Each row comes from the steps of one path. Every step used is in the known rows, and no mark comes twice. Write the path behind each row, first mark first.
In the rows, zero is written as 128.
Known rows:
b > p: [153 139 142 118 113 107  98  79 122 124 126 139 123 103 140 140 137 118
  97 127 125  75 113 130 100 116 127  97 137 122 123 146 128 163 107 114
 151 131 128 139 119 141 123 159 132 119 130 137 118 134 139 126 122 135
 127 109 141 115 131 129 131 119 155 147 138 123 131 118 149 132 108 149
 140 179 126 103 142 106 144 113]
s > l > n > k: [149 120 128 148 187 169 130 132 132 129 142 138 109 138 120  89 134 113
 128 149 125 147 144 113 143 156 109 116 135 134 126 113 108 143 107 128
 150 117 102 162 126  95 136 122 122 171 144 115 133  98 109 136 141 126
 134 111 120 157 112 124 172 120 113 124  89 126 139 111 128 121 135 153
 108 212  92 159 105 160 130 116]
k > b: [106 119 161 124 111 130 120  94 125 134 135 110 114 107 136 125  89 136
 134 112 135  88 113 132 134 129 102  92 134 138 112 148 116 124 135 123
 123 114 123 131 143 160 149 104 146  80 120 121 125 142 126 130 125 124
 126 126 125 112 128 155 104 138 146 126 135 144 119 131 126 129 158 123
 123  90 174 124 131 138 149 140]
k > b > p > n > s > z: [ 75 135 163 116  69 144 160 101 142 125 138 127 139 117 102 125 162 128
 122 141 144 119 136 140 107  74 141 120 123 128 134 112 156  84 128 139
 137 128 161 145 142 125 128 143 114  96  97 136 106 168 125 143 108 130
 121 166 137 115 130 133 100 135 121 136 179 142 137 119  84 135  92 144
 134 115 115 141 129 146 111 124]
n > k: [134 133 117 152 178 148 120 118 121 127 143 148  79 122 116  84 122 120
 111 135 140 168 135 116 135 175 136  96 130 131 130 125 117 136 114 114
 183 108 107 159 132 131 138 118 131 148 147 127 117 127 122 115 130 138
 125 102 119 140 114 133 127 127 141 130 108 120 134 131 132 124 122 145
 111 203 131 178 125 134 127 107]
b > n > s > z: [ 93 125 155 126  94 155 159 109 145 123 134 118 147 139 119 115 165 130
 115 141 126 189 154 135 106  85 140 161 124 119 130 121 144  88 128 125
 136 128 151 124 141  89 128 132 110 121 122 150 123 218 118 142 102 133
 120 147 131 123 129 131 101 135 128 143 148 141 138  96  87 138  89 160
 134 151 100 142 135 137 125 111]
n > k > b > u: [104 137 147 135 119 130 112 128 102 128 139 114  94 131 153 123  96 144
 123 115 131 150 101 127 116 160 142 133 126 142 103 124  72 126 137 142
 114 116 111 119 125 146 128 101 122 102 140 138 152 191  81 131 124 120
 128 124 119 114 108 136 116 112 111 105 155 159 117 140 147 124 176  95
 115 114 168 162 145 148 150 144]
s > n > k > b > u: [116 127 150 133 120 139 118 157 103 125 143 124 107 134 134 120 102 142
 121 116 128 142 107 125 120 140 134 137 122 141 111 123  77 127 141 147
 126 120 118 139 128 153 126 100 123  93 139 136 150 181  80 135 130 119
 127 130 122 119 117 134 110 114 107 108 155 159 112 140 144 122 165 109
 124  81 154 162 136 151 146 140]
s > l > n: [127  97 141 121 145 155 139 133 139 132 125 144 153 134 125 133 130 120
 150 148 107 141 152 122 139  98  98 140 139 120 131 142  96 145 112 127
  81 126 119 138 120  77 130 133 134 169 139 114 154 110 121 152 139 113
 136 130 130 155 120 122 188 124 108 138  84 143 134 110 122 134 147 152
 127 186  69  83 121 155 144 121]
k > b > p: [146 145 165 114 101 115  93  66 123 127 134 125 126 100 149 149 121 123
 105 118 127  20  96 134 106 114 111  92 141 145 107 138 130 154 111 124
 138 130 131 144 127 166 135 147 130  79 117 129 108 138 136 124 117 133
 131 116 138 101 136 142 119 125 154 134 155 129 126 112 151 127 127 135
 132 124 162 107 130 119 134 133]
n > s: [102 125 109 128 124 123 146 146 139 128 123 131 118 139 124 117 163 127
 132 141 137 170 139 140 111 125 159 114 132 129 139 130 161 115 135 126
 149 117 123 111 122 104 132 146 150 155 120 130 100 100 130 123 134 131
 120 116 130 111 125 123 129 123 141 139 140 103 129 154 121 124 105 138
 114  55 102 131 146 110 129 125]
b > n: [164 111 126 133 158 106 119 114 135 127 123 114 171 134 128 145 118 126
 125 124 111 211 145 117 122 104 112 160 114 109 117 163 102 166 129  96
 101 134 137 113 133 115 116 103 125 167 153 150 128 129 145 118 118 128
 123 129 130 135 134 131 108 117 144 137  74 119 130 111 140 137 115 133
 144 219 123  98 149 100 150 119]
k > b > u: [ 95 128 149 125  91 118 118 114 105 127 131 120 107 124 156 136  87 148
 127 115 129 148 102 131 108 133 134 147 122 130 104 137  70 128 145 138
  98 119 121 114 127 144 126 105 132  90 137 142 162 205  89 134 118 115
 127 130 123 109 114 138 112 115 115 113 157 167 112 149 150 129 175  96
 128  89 160 132 156 139 158 145]
k > b > u > n > s > z: [ 75 132 144 121  76 152 155 129 138 125 129 128 136 140 124 115 147 142
 123 129 133 127 140 142 118 108 139 167 127 132 129 113 141  64 138 149
 142 124 143 119 137 109 140 138 122  80 109 131 136 219 114 154 122 134
 127 149 127 121 131 131 105 146 112 140 176 155 129 109  90 137 116 144
 131  88 111 158 126 157 121 125]
p > n > k > b > u: [106 138 138 133 116 127 119 147 102 128 140 118 104 122 138 131  96 145
 126 114 135 154 103 124 120 147 141 131 122 137 109 119  87 134 144 142
 100 122 119 128 126 157 116 103 122 106 133 136 148 158  89 130 125 115
 131 138 120 118 111 134 114 110 108 100 153 156 116 152 144 124 167  86
 120 112 157 159 143 148 141 147]
s > z: [ 72 119 166 132  93 158 151  76 127 125 135 140 118 104 110 108 123 132
 107 133 134 157 150 130 113  98 124 133 135 108 129 133 112  89 121 117
 163 110 140 143 146 112 142 130 122  89 129 143 145 246 124 150 106 130
 117 147 132 130 125 141 103 141 130 150 150 162 134  87  77 151 121 164
 141 205 120 138 141 156 146 101]
p > n: [101 106 106 119 124 101 143 149 134 129 122 131 149  99  78 133 109 131
 139 129 148 192 147 125 135  94 129 108 116  98 155 159 136 152 138 108
 121 125 147 152 132 167 106 123 143 153 123 119 122 110 168 113 130 114
 121 164 136 144 121 128 116 119 125 134  99 122 128 160 122 140 115 118
 143 204 112 106 150 120 123 117]
u > n > k > b: [129 131 132 140 155 139 115 121 129 132 138 110 112 122 134 107  94 130
 131 110 137  67 112 124 167 161 104 100 127 150 115 135 134 120 135 131
 155 118 111 146 142 166 154 102 138  79 122 107 114 108 135 121 138 137
 133 121 117 130 134 148 113 141 139 122 122 131 124 131 140 120 150 123
 119 113 173 166 102 149 122 136]
p > n > s: [ 97 117  97 120 114 108 163 164 142 129 124 136 141 132  90 132 165 129
 145 141 146 182 147 137 121  99 162 115 114 119 157 131 178 128 138 125
 138 129 145 126 122 133 109 143 141 167 107 120  92  75 146 114 134 120
 122 143 135 123 125 118 123 117 128 129 131  97 131 177 106 122  88 118
 120  81  99 121 142 110 110 131]
u > n: [135 113  74 125 140 110 123 156 135 130 108 112 145 125 112 123 102 133
 128 120 128 120 148 125 156 144 114 160 130 112 150 164 148 124 139 115
 164 125 116 117 126 129 140 136 155 118 136 106 143 113 177 126 152 139
 129 116 128 150 137 123 123 137 138 158  95 127 124 137 143 140 122 142
 146 160 117 115 124 121 132 114]
l > b > p > n > s: [116 134 116 115 107 111 143 134 135 126 120 134 139 123 113 147 165 123
 139 140 141 129 126 140 113  97 151  95 123 125 145 112 164 129 126 128
 126 137 148 131 116 138 107 163 129 160 105 130  86  35 157 110 130 126
 125 144 137 116 131 121 126 126 135 123 147  95 133 159 114 119  90 116
 124  65 112 104 133  96 108 139]
s > l > b > u > n > k: [158 141  97 149 170 148 119 155 111 127 128 135  94 138 129 102 114 126
 121 127 129 128 128 114 162 202 131 153 136 128 136 104 121 118 124 138
 165 123 103 140 123 124 139 121 118 135 150 122 156 135 121 128 140 136
 132 113 115 154 125 116 145 134 116 123 111 133 129 118 130 125 146 124
 119 172 134 166 103 145 113 118]
u > n > s: [122 126  75 124 130 110 145 174 149 129 110 112 140 150 118 123 161 131
 138 132 131 138 145 138 136 138 153 149 126 127 152 134 184 106 140 127
 165 127 122 104 118 103 132 152 150 145 114 114 106  85 154 125 155 140
 127 113 126 126 137 117 130 132 133 150 129  99 128 155 134 124  97 141
 123  43  96 129 127 110 115 125]

Write each row's path:
[124 121  92 122 121 105 118 164 122 129 113 110 140 130 136 143  86 147
 127 108 120 104 123 127 146 149 117 179 125 125 127 154 123 121 151 137
 121 130 109 102 124 144 131 119 142  86 132 111 161 144 140 138 148 128
 136 128 119 135 133 132 120 127 115 135 128 156 115 140 162 133 156 113
 143 107 137 124 132 138 136 135] => k > b > u > n
[155 145 166 125 133 135  90  68 126 127 140 120 122 111 153 133 129 116
 110 125 124  20  96 129 112 131 100  78 140 155  99 130 114 158 101 132
 135 132 116 158 124 156 134 150 121  99 119 128  96  66 121 129 126 137
 136 114 132 113 131 140 127 118 147 128 142 122 133 108 165 118 125 135
 126 135 143 134 110 133 134 141] => l > n > k > b > p
[182 114 156 134 157 130 121 103 124 130 121 141 158 134 149 155 109 119
 141 126 107 151 135 117 131 114  97 143 119 108 120 122  89 145 121 110
  71 143 147 108 134 113 122  99 104 163 153 153 158 125 144 120 105 120
 126 139 129 141 144 132 125 146 134 117  83 125 135  85 115 135 145 122
 142 179 147  70 126  99 141 130] => s > l > b > n
[116 134 149 132 124 141 117 131 107 128 140 127 107 137 151 128 100 138
 131 120 120 134 107 123 123 149 125 139 125 144 102 118  64 131 134 151
  86 124 112 124 124 124 127 107 117 108 141 132 160 182  67 141 125 114
 134 127 119 123 112 131 141 114  97 101 142 165 118 127 139 124 180 102
 118 108 139 148 132 162 144 147] => s > l > n > k > b > u
[159 123 120 119 132 131 146 173 146 130 126 164 147 161 113 138 164 109
 135 141 115 163 152 127 143  92 139 152 128 123 149 112 177 131 128 128
  81 141 153 103 139  86 126 121 121 165 134 121 141 206 104 130 116 123
 125 122 136 133 139  99 174 129 123 130 127 107 125 114 119 132 119 142
 123 124  97  85 133 124 100 109] => b > n > s > l
[158 122 136 117 124 130 143 163 147 132 128 155 153 157 117 142 155 111
 138 136 115 135 144 128 145  92 134 149 125 131 148 107 179 128 131 134
  72 144 156 108 141  97 131 111 119 146 127 121 134 187 100 136 113 123
 126 126 136 126 144 102 178 135 120 122 133 109 127 117 119 129 124 134
 119 106 115  94 124 132 100 121] => k > b > n > s > l
[118 133  75 124 120 110 139 188 137 126 112 125 137 157 134 131 154 138
 138 129 128 160 136 138 125 142 157 169 128 127 146 127 161 109 146 141
 152 132 119  94 111 100 122 150 144 142 121 119 122 117 132 130 150 134
 128 111 122 123 131 112 129 123 120 138 142 112 124 155 132 122 110 122
 121  37  99 136 137 115 125 130] => b > u > n > s
[153 142 113 140 162 129 120 119 123 126 143 135 109 109  97 113 132 114
 109 134 146 136 130 117 142 140 136  87 123 125 139 124 145 158 114 117
 154 128 125 179 129 159 113 132 119 150 127 122  98  76 139 102 131 134
 128 127 133 144 117 123 125 112 132 121 111 108 134 145 140 123 104 128
 127 217 129 165 117 127 101 112] => b > p > n > k
[165 120 150 138 156 121 113  82 123 128 121 114 160 122 159 149 108 126
 138 124 111 167 129 119 114 124 102 137 119 106 113 140  66 146 123 101
  84 135 135 106 127 125 120 105 114 167 151 164 143  98 159 117 108 120
 125 138 126 135 140 145 102 139 143 123  80 126 137  95 120 135 135 116
 148 175 149  84 135  86 159 136] => l > b > n
[133 124 124 152 188 160 126 122 127 129 143 119  99 126 123  86 131 121
 128 146 129 159 142 117 129 170 111 110 131 133 119 135  85 147 109 120
 172 112  94 161 119 104 135 127 128 168 143 120 118  67 127 129 143 134
 133 111 115 150 106 134 146 116 124 125  83 126 140 126 132 120 131 145
 109 210 100 176 113 144 143 126] => l > n > k
[166 155 145 124 135 122  90  80 124 127 136 121 124 110 143 132 125 116
  98 117 125   6  97 128 130 137 110  88 138 152 109 131 145 149 110 128
 152 134 120 149 129 167 137 145 126  84 119 122 101  97 140 121 131 143
 137 111 135 111 138 136 122 127 151 131 149 116 126 108 165 120 118 135
 133 129 162 142 110 128 120 132] => u > n > k > b > p
[117 129 140 135 145 140 127 109 124 132 149 112 109 110 117 112  92 130
 137 117 147 103 113 124 154 133 108  78 122 145 113 126 128 132 133 127
 134 121 129 164 148 184 134  99 131  92 112 113 103 103 128 115 127 125
 128 134 121 126 122 151 117 133 135 108 123 129 125 152 128 120 145 110
 118 128 181 160 113 148 117 143] => p > n > k > b
[167 143 173 120 108 133  97  59 110 126 120 163 114 103 158 151 133 113
 110 133 122  25 101 131 112 124 107  90 151 127 126 104 110 144 100 121
 129 137 141 137 119 136 133 157 111 118 133 146 144 130 136 126 106 128
 129 122 141 122 136 126 150 145 143 126 150 128 132  88 127 132 135 139
 142 141 148  79 121 107 131 125] => s > l > b > p
[173 143 152 116 110 124 106  92 120 127 114 146 128 120 155 156 146 114
 121 133 119   4 106 136 119 127 118 105 150 132 126  99 142 132 104 134
 128 146 141 130 113 128 131 170 114 117 122 136 132 103 147 126 116 133
 134 122 139 121 143 119 152 146 138 131 149 117 131  89 121 129 122 136
 140 102 137  84 109 102 117 129] => u > n > s > l > b > p
[115 136 115 111 103 103 145 148 144 128 127 126 149 129 110 148 164 127
 139 135 143 117 124 139 114  84 151  99 124 134 141 122 176 134 131 133
 120 139 144 127 125 143 108 153 131 140  95 122  78  55 147 112 133 128
 125 145 137 108 133 120 126 117 133 126 149  96 129 167 121 117  87 113
 123  58 117 121 135 105 103 140] => k > b > p > n > s
[111 135  84 122 115 111 137 188 137 127 114 113 137 152 133 131 146 140
 142 126 127 128 128 139 129 136 154 165 124 135 133 125 167 102 149 148
 134 133 118  90 117 114 128 143 142 125 112 120 114 110 130 131 148 134
 130 119 121 115 134 117 125 125 123 134 149 116 121 161 137 120 118 117
 120  10 119 134 130 121 119 142] => k > b > u > n > s
[100 114 115 127 133 138 150 144 149 129 120 117 141 149 136 120 174 127
 152 150 124 165 144 138 103 115 136 127 131 133 127 139 134 121 124 130
 126 121 112 118 108  76 124 159 143 182 116 125 103  32 130 137 151 126
 128 119 124 125 120 128 141 117 123 137 111 108 135 147 115 116 106 139
 112  52  75 124 131 118 138 140] => l > n > s
[139 122  97 115 120 124 146 205 138 129 117 169 142 156 110 136 158 119
 136 136 120 127 146 130 153 116 150 174 131 124 161 107 185 112 139 145
 105 137 141 106 131  91 130 133 127 144 129 109 156 209 101 143 133 125
 131 117 134 136 137  90 188 136 110 133 150 119 122 124 123 131 131 139
 121  93  92 102 127 138  98 111] => b > u > n > s > l
[142 138  82 147 175 133 113 166 118 126 133 123 102 138 117  95 119 132
 113 122 134 153 131 115 152 192 140 156 131 128 135 128 127 128 131 130
 192 120  93 137 123 125 130 120 127 131 148 117 138 120 125 120 145 139
 133 107 116 148 118 117 132 122 121 129 111 129 130 135 149 124 133 131
 119 184 127 183 114 139 121 117] => b > u > n > k
[130 122  97 131 123 113 120 147 109 126 104 112 132 128 148 139  90 146
 140 113 120 120 123 125 144 165 124 180 130 112 132 140  99 111 142 131
 126 128 109 100 113 131 130 132 139 113 148 130 173 130 155 133 143 129
 133 128 120 143 135 129 118 136 113 132 113 147 122 128 137 137 156 113
 148 110 139 119 129 125 149 133] => l > b > u > n
[158 118 150 129 148 113 117  94 137 130 130  98 171 131 143 146  99 127
 132 109 111 155 127 121 128 102 102 141 111 129 101 160 108 159 134 106
  72 138 139 110 143 140 124  90 123 125 141 143 122 120 138 123 111 126
 129 137 128 123 137 148 101 126 141 124  91 122 126 114 141 131 134 118
 144 158 156 100 135 113 147 141] => k > b > n
[123 134 156 140 147 149 118  96 123 132 148 114  92 117 134  99  98 129
 129 115 140  80 110 125 145 160 111  83 133 152 108 125 111 124 128 127
 151 113 116 148 147 166 151  95 133  85 122 117 109 124 115 121 126 133
 128 117 120 116 122 150 116 137 143 116 132 131 125 128 131 120 153 121
 109 118 177 165 115 147 136 139] => n > k > b
[141 125 129 104 108 124 143 163 143 131 130 168 142 135  99 149 161 109
 137 139 131  96 134 134 151  78 138 120 131 133 158 100 201 129 129 141
  88 144 164 126 137 125 120 135 120 133 108 107 123 179 111 130 121 117
 130 140 143 125 138 103 178 132 119 124 154 111 125 128 116 129 116 132
 123 100 115  89 122 136  87 120] => k > b > p > n > s > l
[ 79 128 130 123  89 148 158 134 145 125 127 129 133 133 103 108 158 131
 121 137 135 148 156 138 125 108 138 159 135 121 145 125 163  69 129 135
 170 120 144 126 136  93 140 146 128 100 113 130 128 196 131 147 124 139
 123 142 127 130 131 129 105 145 127 153 161 144 135 108  78 141  95 162
 134 122  98 151 124 146 120 109] => u > n > s > z
[126 127 134 109 105  96 117 108 130 129 128 124 158  90 102 160 114 123
 126 122 141  93 117 127 127  76 117  86 121 123 136 145 149 166 127 116
 102 141 155 157 130 188 106 138 125 108 104 117 101  82 164 112 123 123
 129 163 145 124 132 134 116 119 133 125 127 119 126 153 140 131 108 111
 148 165 141 100 133 118 113 135] => k > b > p > n
[138 126 128 131 138 120 140 121 138 128 119 124 144 149 148 139 162 123
 148 137 120 172 133 135 107 119 143 133 122 125 125 111 124 125 126 118
 106 139 134  93 121 100 117 130 123 174 128 155 104  66 144 118 121 127
 124 124 126 118 137 132 112 129 142 123 114 100 136 128 110 118 106 121
 123  64 125 108 128  82 135 141] => l > b > n > s
[111 123 140 125  91 126 134 141  99 127 117 155 114 130 146 148 118 137
 143 128 126 160 112 130 112 128 150 141 132 114 131  97  82 114 136 146
  84 131 139 114 115 112 109 128 111 144 140 148 182 176  94 132 111 104
 126 143 127 127 122 120 144 130  93 103 152 158 121 126 104 130 171  89
 129  94 141 104 141 126 135 141] => p > n > s > l > b > u
[121 120  75 125 126 106 122 168 120 127 107 117 142 131 129 133  99 146
 122 114 121 139 136 125 141 158 131 191 128 111 137 159 120 124 147 129
 143 127 110 106 118 131 124 132 145 120 143 116 164 153 150 134 149 132
 133 120 124 143 131 117 127 123 116 143 118 144 119 141 155 139 142 122
 146 147 120 123 137 129 139 122] => b > u > n
[177 132 135 159 195 146 112  91 118 127 138 125 110 133 136 105 120 116
 123 130 127 164 128 111 131 175 116 111 124 126 113 114  88 144 112 110
 145 125 113 145 131 129 130 101 107 170 156 153 122  72 136 111 119 135
 128 117 118 143 130 139 116 129 142 113  82 112 139 103 128 123 130 129
 120 209 150 157 112 112 128 125] => l > b > n > k
